What can hang from each mark
J587: J768
J768: J167 J587 J954 J977
J425: J954
J954: J425 J768
J816: J977
J853: J587
J167: J768
J977: J768

Every row comes from one small tree of marks. The marks that hang from a mark follow it in brackets, in the order of their numbers. Every link used is in the known rows. Which tree was each row made from?
Known rows
J853{J587{J768{J167 J954{J425}}}}: [ 0.19 -0.10  1.59  0.86 -1.04 -1.93 -0.05 -2.71 -0.95  2.87  0.51  0.20
  2.03  0.73  0.04  0.02 -1.77 -0.95]
J816{J977{J768{J167}}}: [-1.45  1.63 -0.36  0.98  1.15  0.62 -0.91 -2.34 -0.90  1.04  0.00 -0.71
 -0.86 -0.50  0.05 -0.09  1.36  0.87]
J587{J768}: [ 1.15 -1.29 -0.20  0.03 -3.63 -1.59  0.03  1.00 -0.63  2.90 -0.22 -2.03
 -0.27  1.01  0.67 -0.54 -1.67  0.00]
J977{J768{J167 J587 J954{J425}}}: [-3.14  1.16  1.01  0.44  4.35  0.30 -0.49 -0.22  0.04 -3.20 -0.16  3.93
  0.16 -0.38 -0.28  0.76 -0.90 -0.82]
J425{J954{J768}}: [ 3.77  0.25 -1.23 -0.16 -0.12  1.37 -0.68  1.06 -1.15 -6.54  0.05 -3.17
 -0.02  0.26  1.63 -1.43 -0.61  1.19]
J768{J167 J587 J977}: [-0.36 -1.64 -0.46 -0.30  0.18 -0.37 -0.60  1.64 -0.99  3.36 -0.32  1.09
  0.25 -1.57 -0.69 -0.97 -0.38  0.68]
J853{J587{J768}}: [ 1.14 -0.89  0.46  0.78 -0.77 -2.76 -0.52 -2.85 -1.55  4.05  0.09 -2.50
  0.41  0.83  0.40 -0.38 -2.04 -0.64]
J816{J977{J768}}: [-1.22  1.43 -0.53  0.76  1.83 -0.05 -0.64 -2.22 -0.78  0.93 -0.02 -1.95
 -1.99 -0.47  0.19  0.39  2.14  0.62]
J768{J587 J954{J425}}: [-0.69 -0.17  1.33 -0.19  1.27 -1.25  0.05  1.61 -0.59 -2.10  0.15  1.15
 -0.25 -0.61 -0.48  0.62  0.65 -1.40]
J425{J954}: [ 2.28 -0.58 -1.47 -0.57 -1.22  0.23 -0.37  2.14 -2.40 -1.80  0.49 -3.07
  0.26  0.52  1.56 -1.49 -1.68  0.34]
J425{J954{J768{J167 J977}}}: [ 3.20 -0.10 -1.30 -0.37 -0.30  2.08 -0.45  1.68 -0.57 -4.03  0.19 -1.73
  0.64 -0.37  1.25 -1.58 -0.09  1.95]
J425{J954{J768{J167}}}: [ 3.65  0.52 -1.08  0.11 -0.64  2.02 -0.93  1.02 -1.26 -6.54  0.03 -1.95
  1.11  0.18  1.46 -1.81 -1.39  1.42]
J167{J768{J954}}: [ 1.26  0.71 -1.11 -0.61 -3.42  1.14  0.71 -0.37  1.69 -0.07 -0.15 -0.66
 -0.11  1.76 -0.75 -0.34 -0.72 -1.55]
J853{J587{J768{J167 J954 J977}}}: [-0.38 -0.60  0.84  0.61 -1.34 -1.40  0.30 -2.47 -0.39  6.28  0.35 -0.16
  1.51  0.36 -0.39  0.29 -0.59 -0.16]
J768{J587 J977}: [-0.12 -2.06 -0.62 -0.68  1.19 -1.48 -0.21  1.99 -0.84  3.38 -0.32 -0.85
 -1.59 -1.49 -0.51 -0.21  0.85  0.29]
J816{J977{J768{J954}}}: [-2.17  2.05 -0.04  0.88  1.66  0.58 -0.09 -2.15 -0.14  0.90  0.14 -1.10
 -1.66 -0.26 -0.18  1.22  3.16  0.34]
J977{J768{J167 J954}}: [-2.89  1.50  0.09  0.66  2.11  1.57  0.00 -1.37  0.65 -2.85 -0.41  2.32
  1.10  0.63  0.18  0.80 -0.96 -0.01]
J977{J768{J954}}: [-2.72  1.25 -0.06  0.36  2.87  0.70  0.37 -1.31  0.79 -2.91 -0.41  0.72
 -0.39  0.70  0.29  1.40 -0.02 -0.28]
J853{J587{J768{J977}}}: [ 0.69 -1.48  0.20  0.28 -0.45 -2.66  0.03 -2.41 -0.91  6.49  0.21 -2.30
 -0.04  0.20  0.16 -0.10 -0.86 -0.03]

Which tree is each row?
[-3.25  1.22  0.32  0.73  3.47  0.87 -0.61 -0.51 -0.06 -1.69 -0.56  3.18
  0.23 -0.08 -0.49  0.79 -0.92 -0.52]  J977{J768{J167 J587 J954}}
[-0.59 -1.15  0.89 -0.45 -3.51 -0.43  1.17  1.95  0.93  4.07  0.50  1.62
  0.95  0.12 -0.07  0.38  0.19  0.25]  J587{J768{J167 J954{J425} J977}}
[ 3.43  0.10 -1.07 -0.07  0.98  0.82 -1.22  1.93 -1.74 -5.63 -0.03 -2.49
 -0.74 -0.29  1.09 -1.50 -0.58  0.73]  J425{J954{J768{J587}}}
[-2.85  1.41  0.78  0.31  2.82  0.90  0.19 -1.17  0.77 -4.26 -0.05  3.12
  1.04  0.32  0.35  0.83 -0.94 -0.33]  J977{J768{J167 J954{J425}}}
[ 1.57 -1.01 -1.75 -1.26 -1.14 -0.26 -0.09  1.42  0.96  3.92 -0.26 -0.57
 -2.09  0.06 -1.22 -1.07 -0.47 -0.94]  J167{J768{J587 J977}}
[ 1.99 -0.73 -0.29 -0.06  2.08  0.05 -0.60  0.33  0.79 -3.40 -0.90 -1.15
 -1.56 -1.42 -0.16 -0.15  1.84  1.29]  J954{J768{J587 J977}}
[-0.09 -0.30  1.19  0.19 -4.03 -0.55  0.56  1.14  0.07  1.20  0.32  1.37
  1.53  0.81  0.25  0.01 -1.35 -0.39]  J587{J768{J167 J954{J425}}}
[ 0.45 -0.19 -1.19 -1.12 -1.43  0.64  0.56  1.47  1.80  3.74 -0.07  0.51
 -1.57  0.33 -1.71 -0.01  0.82 -1.29]  J167{J768{J587 J954 J977}}
[-0.70 -0.98  0.20 -0.12 -4.33  0.19  0.98  1.57  0.73  5.48  0.13  0.83
  1.02  0.42 -0.24  0.37  0.19  0.57]  J587{J768{J167 J954 J977}}
[ 0.29 -0.24  0.93  0.86 -0.92 -2.09  0.03 -2.89 -0.93  4.09  0.22 -1.69
  0.83  1.00  0.01  0.47 -1.02 -0.91]  J853{J587{J768{J954}}}
[-2.99  0.89  0.84  0.10  5.00 -0.55 -0.12  0.11  0.21 -3.26 -0.15  2.40
 -1.29 -0.28 -0.21  1.30  0.06 -1.12]  J977{J768{J587 J954{J425}}}
[ 2.12 -0.22 -0.40  0.13 -0.21  1.56 -0.23 -0.88  1.30 -4.54 -0.79 -0.49
  0.71 -0.88  0.34 -0.69  0.83  2.08]  J954{J768{J167 J977}}
[ 1.95 -0.59  0.96 -0.23  2.50  0.03 -0.67  0.60  0.82 -5.58 -0.32  1.57
 -0.10 -1.99  0.03 -0.69  0.83  1.03]  J954{J425 J768{J167 J587 J977}}
[-0.95 -0.88  0.80 -1.09  0.09 -0.42  1.68  1.31  1.29 -0.03  0.51  0.42
 -0.01 -0.66 -0.04  1.23  2.46  0.10]  J768{J954{J425} J977}
[ 0.08 -0.01  1.07  1.10 -1.89 -1.35 -0.20 -3.10 -1.03  4.00  0.23 -0.36
  2.10  0.95 -0.11 -0.02 -1.80 -0.66]  J853{J587{J768{J167 J954}}}
[-1.29 -0.40  0.06 -0.27 -2.04  1.43  1.04  0.67  0.87  1.78  0.05  1.35
  1.82 -0.40 -0.47  0.47  1.25  0.83]  J768{J167 J954 J977}
[-2.65  1.14  0.65  0.00  3.71  0.04  0.54 -0.76  0.93 -4.17 -0.03  1.53
 -0.36  0.38  0.48  1.42 -0.04 -0.60]  J977{J768{J954{J425}}}
[ 0.77 -0.03 -1.43 -1.25 -2.79  1.20  1.30  0.47  2.48  2.57  0.03 -0.39
 -0.78  1.00 -1.07  0.03  0.77 -0.78]  J167{J768{J954 J977}}
[-2.52  2.08  0.20  1.15  2.06  0.71 -0.94 -1.46 -0.81  1.74  0.06  0.88
 -1.12 -0.85 -0.80  0.66  2.46  0.17]  J816{J977{J768{J167 J587 J954}}}
[ 0.06 -0.61  1.05 -0.19 -3.21 -1.31  0.85  1.32  0.31  1.29  0.30 -0.15
  0.14  0.97  0.39  0.56 -0.44 -0.71]  J587{J768{J954{J425}}}
[-1.57 -0.80  1.17 -0.55  0.76 -0.16  0.41  2.07  0.19  1.26  0.36  3.38
  0.77 -1.66 -1.05  0.42  1.33 -0.28]  J768{J167 J587 J954{J425} J977}
[ 1.46  0.61 -0.37 -0.92 -2.42  0.60  0.85 -0.09  1.83 -1.45  0.24  0.19
 -0.07  1.43 -0.55 -0.32 -0.63 -1.86]  J167{J768{J954{J425}}}
[ 3.08 -0.57 -1.19 -0.57  1.44  1.02 -0.74  2.57 -1.05 -3.22  0.08 -2.23
 -1.23 -0.86  0.84 -1.14  0.60  1.32]  J425{J954{J768{J587 J977}}}
